Each row was made from one small tree. The marks that hang from a mark follow it in brackets, in alphabetical order. Every link used is in the known rows. Write each row's tree.
Known rows:
U[X[N S T]]: [ 1.00 -1.78 -0.09 -1.17  1.85  1.32 -1.07 -0.95 -0.19 -1.33  1.19  0.21
 -0.50 -1.92  1.19 -3.24 -0.65 -2.59 -1.18 -0.91 -0.93 -0.14 -3.59]
J[U[X[N]]]: [-0.71 -1.60  1.63  0.67 -1.71  1.55  0.03  1.26  1.57  1.17  0.53 -0.26
 -0.70 -0.04  0.41  2.86  0.65 -2.87 -0.90  1.38  1.30 -0.80 -1.08]
X[N[P] T]: [-0.39 -1.86  0.12  0.62 -1.47 -1.20 -0.49 -2.06  3.57  0.00  1.55 -0.52
 -1.90 -0.40  0.21 -4.62  0.82 -3.23 -0.06 -0.49  2.38  1.71 -1.41]
J[U[X[N S T]]]: [ 0.95 -2.51  1.16 -0.52  1.12  1.45 -1.20  0.45  0.28 -1.09  1.20  0.58
 -0.34 -0.39  1.16  0.30  0.03 -3.66 -2.21 -0.84 -2.27 -0.87 -2.59]
J[S U]: [-0.45 -2.44  1.28  2.07 -4.72  1.20  0.99  2.89 -0.60 -0.01  0.48  0.16
 -0.76 -0.51 -2.37  5.44  3.15 -2.04 -1.90  0.51  2.13 -1.22  2.30]
C[B]: [-1.08  0.39 -0.39 -0.80 -1.01  0.25  1.53 -0.26 -2.79 -0.40 -0.73  1.20
  0.02 -2.15 -0.56  1.22  1.34  0.29  0.49  0.02  4.61 -0.99  2.17]
J[S]: [-0.36 -1.72  0.23  1.60 -3.83  1.04  1.10  1.62 -0.92 -0.42  0.52 -0.08
 -0.96 -2.19 -2.26  2.01  2.62 -1.20 -1.18  0.42  3.61 -0.71  1.36]
U[J X[N[P] T]]: [-2.39  0.37  1.38  0.09 -1.14  0.73 -1.45 -3.23  3.51  1.46  1.36 -2.48
 -1.20  0.89  0.98 -5.48  0.23 -4.34  1.91  0.20 -2.20  1.42 -4.13]
C[B[J X] V]: [ 0.66  3.73 -0.38  0.57  3.95 -2.32  1.17  0.38 -1.28 -0.28 -2.18  1.34
  2.29  1.20  0.37  2.53 -2.33  7.32  1.44 -0.17  0.74  0.65  3.42]
N[P X[T]]: [-0.29 -2.17 -1.80 -2.45 -3.41 -2.02 -0.94 -3.13  2.63  0.57  3.09 -1.45
 -0.78 -0.38 -0.27 -2.96  1.14 -3.00  1.19  0.56 -1.00  0.46 -1.17]
U[J X[S]]: [-1.30  1.00 -0.42 -1.01 -1.31  1.93 -0.46 -1.97 -2.03  0.55  0.18 -2.09
 -0.14 -0.51  0.25  0.02  1.53 -1.20  1.82  0.72 -1.82 -0.72 -1.80]
U[J[S]]: [-1.66  0.62  0.99  1.68 -3.74  1.39  0.74  0.69 -1.26  0.43  0.34 -1.50
 -0.87 -1.46 -2.13  1.07  3.28 -1.83  0.51  0.46  1.44 -0.05  0.88]
B[J]: [ 0.94  2.26 -1.25  0.47 -1.74 -0.86  1.01  0.14  0.01  0.80 -0.62 -1.56
  0.32 -0.82 -0.56 -0.33  2.24  0.31  1.34  0.20  2.95  1.42  2.86]
U[J X[N S T]]: [-0.20  0.64  0.69 -0.88  2.03  1.67 -1.36 -1.75 -0.62 -0.53  0.94 -1.30
 -0.43 -1.29  1.41 -4.22 -0.02 -3.18  0.53 -0.86 -2.99  0.42 -4.13]
C[B[J] V]: [ 0.52  3.70 -0.15  0.80  1.96 -1.76  1.72  0.06 -2.11 -0.69 -1.20  0.22
  1.88  0.02  0.33  2.56  0.40  5.00  0.98 -0.45  3.62  0.47  5.06]
U[J X]: [-2.54  1.44  0.44  0.15 -2.87  2.03  0.10 -1.38 -0.61  1.57 -0.08 -2.71
 -0.02 -1.22 -0.10 -0.82  1.58 -2.20  2.51  0.87  0.34 -0.39 -1.40]
B[J X]: [ 0.97  2.19 -1.64  0.42  0.21 -1.45  0.59  0.50  0.76  1.35 -1.39 -0.57
  0.74  0.22 -0.45 -0.37 -0.49  2.40  1.63  0.61  0.12  1.69  1.25]
B[C X[S]]: [ 1.04 -1.73 -2.72 -0.76  2.22 -1.49  0.00 -0.03 -0.68 -0.60 -1.18  2.07
 -0.60  0.35  0.82 -0.79 -3.40  3.75 -0.43 -0.35  1.31 -1.03 -0.15]
J[S U[X[T]]]: [-0.83 -3.12  2.18  1.30 -3.26  2.89 -0.47  2.46 -0.34 -0.40  0.66 -0.31
  0.42 -0.48 -1.28  2.29  1.58 -4.53 -2.19 -0.88 -1.64 -1.99 -0.95]
U[J[S] X]: [-2.47  0.43  1.49  1.11 -3.65  2.95  0.06  0.48 -1.19  0.99  0.21 -2.05
 -0.23 -0.67 -1.25  0.92  2.03 -2.24  0.89  1.08 -0.81 -0.97 -1.21]
X[N S T]: [ 1.94 -1.55 -0.86 -0.65  1.92 -0.49 -0.33 -0.66 -0.40 -2.16  1.27  0.69
 -0.99 -2.60  0.54 -3.26  0.60 -1.90 -1.74 -1.58  1.29  0.84 -1.41]
N[P X[S T]]: [ 1.04 -2.67 -2.86 -3.73 -1.71 -2.23 -1.50 -3.56  1.24 -0.61  3.41 -0.78
 -1.00  0.17  0.03 -2.09  0.99 -2.03  0.46  0.37 -3.12  0.16 -1.55]

Write each row's tree:
[ 1.39  2.75  0.10 -0.90  5.68 -1.56  0.26  0.80  0.04 -0.30 -1.64  2.11
  1.38 -0.07  0.85 -3.55 -2.65  1.79  0.01 -1.42 -1.25  1.94  0.18] -> C[B[J X[N T]]]
[-0.63  0.93  0.61 -0.80  0.79  1.52 -0.71 -1.39 -0.52  0.55  0.60 -1.46
 -1.03 -0.32  0.96 -0.89  0.43 -1.38  1.03  1.11 -1.53  0.16 -2.90] -> U[J X[N S]]
[ 0.68 -1.79 -1.17 -0.37 -0.89 -1.16 -0.35 -2.23  2.34  0.02  1.43  0.11
 -2.71  1.02  0.17 -0.64  0.89 -0.45 -0.10  1.23  1.65  1.04 -0.78] -> X[N[P] S]
[ 0.69 -2.13 -3.03 -3.55 -2.84 -2.18 -0.84 -3.33  1.25  0.58  2.97 -0.82
 -1.61  1.04 -0.31  1.11  1.37 -0.36  1.11  2.28 -1.65 -0.22 -0.57] -> N[P X[S]]
[-0.18 -0.90 -0.99  2.04  2.10 -2.51  0.69  0.07  0.78 -0.78 -1.19  1.40
  0.43  0.40  1.07  0.45 -4.44  6.30 -0.04 -0.38  4.20 -0.69  1.49] -> B[C[V] X]
[ 1.28  0.19 -0.71  1.13  2.57 -1.42 -0.18  2.31  0.88 -0.41 -1.78  1.35
  1.01  1.20 -0.10 -3.59 -3.12  2.27 -1.36 -1.99 -1.20  0.55  1.09] -> B[C J[S] X[T]]
[-1.17 -2.61  1.98  1.48 -4.36  2.84  0.37  2.71 -0.28  0.88  0.34 -0.17
 -0.12  0.12 -1.62  5.51  1.98 -2.71 -1.74  1.28 -0.14 -2.22  0.24] -> J[S U[X]]
[ 1.09 -2.27 -0.92 -0.49  0.31 -1.29 -0.97 -2.50  2.35 -1.14  1.72  0.27
 -2.07  0.19  0.60 -3.76  0.55 -2.15 -0.73 -0.83  0.31  1.34 -1.84] -> X[N[P] S T]
[ 1.60  2.36 -0.73  0.54  2.19 -1.77  0.33  1.05  2.18  1.34 -1.09  0.04
  0.15  0.50  0.29 -1.35 -1.58  2.27  0.81  0.77  0.27  2.61  0.12] -> B[J X[N]]
[-0.51  0.70 -0.05  0.72  2.37 -1.38  1.24  0.02 -1.87 -1.01 -1.18  2.07
  1.25 -0.52 -0.11  3.09 -2.53  5.90  0.63  0.02  2.85 -0.81  1.81] -> C[B[X] V]
[ 0.33  3.37 -1.13 -0.94  2.49 -1.18  1.05  0.62 -1.43  0.74 -2.47  1.39
  1.62  0.71 -0.27  0.52 -1.19  3.73  1.62  0.34 -0.07  0.64  2.22] -> C[B[J X]]
[-1.61 -3.17  2.66  1.89 -3.99  1.62 -0.55  1.18  3.86  1.67  1.40 -0.12
 -2.04  3.12 -0.99  4.08  0.99 -3.11 -1.60  2.15 -1.10 -0.89 -1.34] -> J[S U[X[N[P]]]]
[-1.52 -0.02  2.85  1.19 -0.41  2.58 -0.94  0.64  0.47 -0.16  0.99 -1.39
 -0.37 -1.48 -0.20 -3.03  0.49 -4.24 -0.50 -0.58 -2.02  0.18 -3.38] -> U[J[S] X[N T]]
[-0.11 -2.54  0.60 -0.38 -1.64  0.54 -1.13 -1.09  2.96  1.12  1.30 -0.03
 -1.95  3.30  0.75  3.07  0.52 -2.03 -0.64  1.82 -2.09 -0.56 -2.05] -> J[U[X[N[P] S]]]
[-0.96  0.52 -0.17 -1.24 -0.06  1.95 -1.12 -2.23 -2.03 -0.63  0.61 -1.96
  0.41 -1.40  0.59 -3.33  1.22 -2.88  1.26 -1.18 -3.26 -0.40 -2.93] -> U[J X[S T]]
[ 1.54  1.25  0.43  1.52  1.57 -0.95  0.27  2.89  1.88  0.74 -0.89  0.59
 -0.18  0.77 -1.10  0.49 -1.19  2.26 -0.83  0.95 -0.89  2.00  0.28] -> B[J[S] X[N]]
[-0.62  1.45  2.05  0.08 -0.93  2.19  0.80  3.25 -2.00  0.97 -1.56  0.87
  1.41  2.13 -0.93  5.93  1.39 -0.05 -1.01  0.81 -2.07 -1.76  2.83] -> C[B[J[S U[X]]]]
[-2.26  0.96  0.79 -0.02 -1.65  2.12 -0.65 -1.83 -0.78  0.47  0.36 -2.55
  0.60 -1.98  0.31 -4.07  1.24 -4.04  1.94 -1.12 -1.06  0.05 -2.47] -> U[J X[T]]
[ 1.18  2.08 -1.40  1.74  3.63 -3.47  0.67  0.71  1.39  0.06 -2.00  0.47
  1.49  2.14  1.44 -0.06 -4.28  7.53  0.74 -0.52  2.20  0.80  3.14] -> B[C[V] J X]
[-2.12 -0.07  1.80  1.02 -2.40  3.13 -0.64  0.08 -1.11 -0.05  0.45 -2.07
  0.38 -1.66 -1.03 -2.28  1.58 -4.01  0.34 -0.86 -2.27 -0.62 -2.48] -> U[J[S] X[T]]
[ 0.40 -1.75 -0.98 -1.41 -0.17  1.52 -1.04 -1.23 -1.75 -1.27  0.82 -0.37
  0.26 -2.11  0.56 -2.32  0.40 -2.24 -0.48 -1.20 -1.30 -1.18 -2.44] -> U[X[S T]]
[ 0.44 -0.73 -0.15  2.26  4.17 -2.82  0.47  0.54  2.30 -0.72 -0.73  2.08
 -0.27  0.52  1.80 -0.53 -5.54  6.01 -0.79 -0.01  4.39  0.28  0.37] -> B[C[V] X[N]]
[ 0.14  2.41  0.50  0.18 -0.22  0.30  1.45  2.01 -2.61 -0.26 -1.39  1.02
  0.87 -0.32 -1.37  2.47  2.00  1.48 -0.39 -0.10  1.44 -0.05  4.10] -> C[B[J[S]]]
[ 1.81 -2.13 -2.56 -3.78 -0.35 -1.21 -1.00 -1.77 -1.47 -1.75  2.85 -0.40
  0.05 -2.61  0.08 -1.63  0.99 -1.88 -0.43 -0.44 -1.98 -0.38 -1.21] -> N[X[S T]]
[ 0.84 -0.60 -1.41 -2.22  3.64 -0.42 -0.15 -0.56 -3.47 -2.24 -0.84  3.03
  0.84 -1.31  0.02 -1.32 -1.95  1.67 -0.59 -1.81 -1.63 -0.92 -0.74] -> C[B[X[S T]]]
[ 1.38  3.70  0.51  0.81  6.06 -2.73  1.09  0.98  0.13 -0.28 -1.67  1.85
  1.35  1.39  0.94  1.55 -3.50  6.99  0.60  0.23  0.95  1.68  2.24] -> C[B[J X[N]] V]
[-0.56  2.34  1.15 -0.87 -0.18  1.29  0.64  1.30 -1.68  1.35 -1.60  0.37
  1.78  1.83  0.38  4.20  1.14 -0.03  0.68  0.52 -0.96 -1.09  2.79] -> C[B[J[U[X]]]]
[ 0.79  1.75 -2.02  0.27  2.05 -2.29  0.44  0.79  1.26  1.29 -2.41  0.66
  0.71  1.55  0.83 -2.08 -3.09  4.06  0.94 -0.20  1.41  0.74  2.19] -> B[C J X]
[ 0.61  2.76  1.10  1.66  1.37 -0.79  1.68  1.92 -2.44 -1.49 -1.14  0.94
  1.68  0.40 -0.88  4.31  0.91  4.95 -0.56 -0.28  2.38 -0.10  4.96] -> C[B[J[S]] V]
[-1.14 -2.83  1.83  0.65 -2.04  0.73 -1.16 -1.05  4.17  1.06  1.39 -0.67
 -0.99  1.88  0.68 -1.02  0.20 -4.75 -0.58  0.15 -1.38  0.16 -2.57] -> J[U[X[N[P] T]]]
[ 1.74  2.86 -2.03 -2.10  4.01 -1.45  0.49  0.18 -2.89 -0.27 -2.09  1.99
  1.30  1.18  0.10  1.37 -1.32  4.84  0.76  0.11 -2.01  0.38  1.78] -> C[B[J X[S]]]
[ 0.73  0.05  0.59  1.79 -1.31 -0.47  0.80  3.61  0.68  0.67 -1.28  0.63
  0.08  2.56 -0.54  3.36  0.81  0.69 -2.04 -0.27  1.56 -0.55  4.75] -> B[C J[S U]]
[ 0.46 -2.54  0.23 -0.77 -0.95  1.93 -0.99 -0.13 -1.14 -1.03  0.64 -0.09
  0.40 -0.46  0.25  1.15  1.02 -3.40 -1.49 -1.13 -2.54 -1.82 -1.53] -> J[U[X[S T]]]
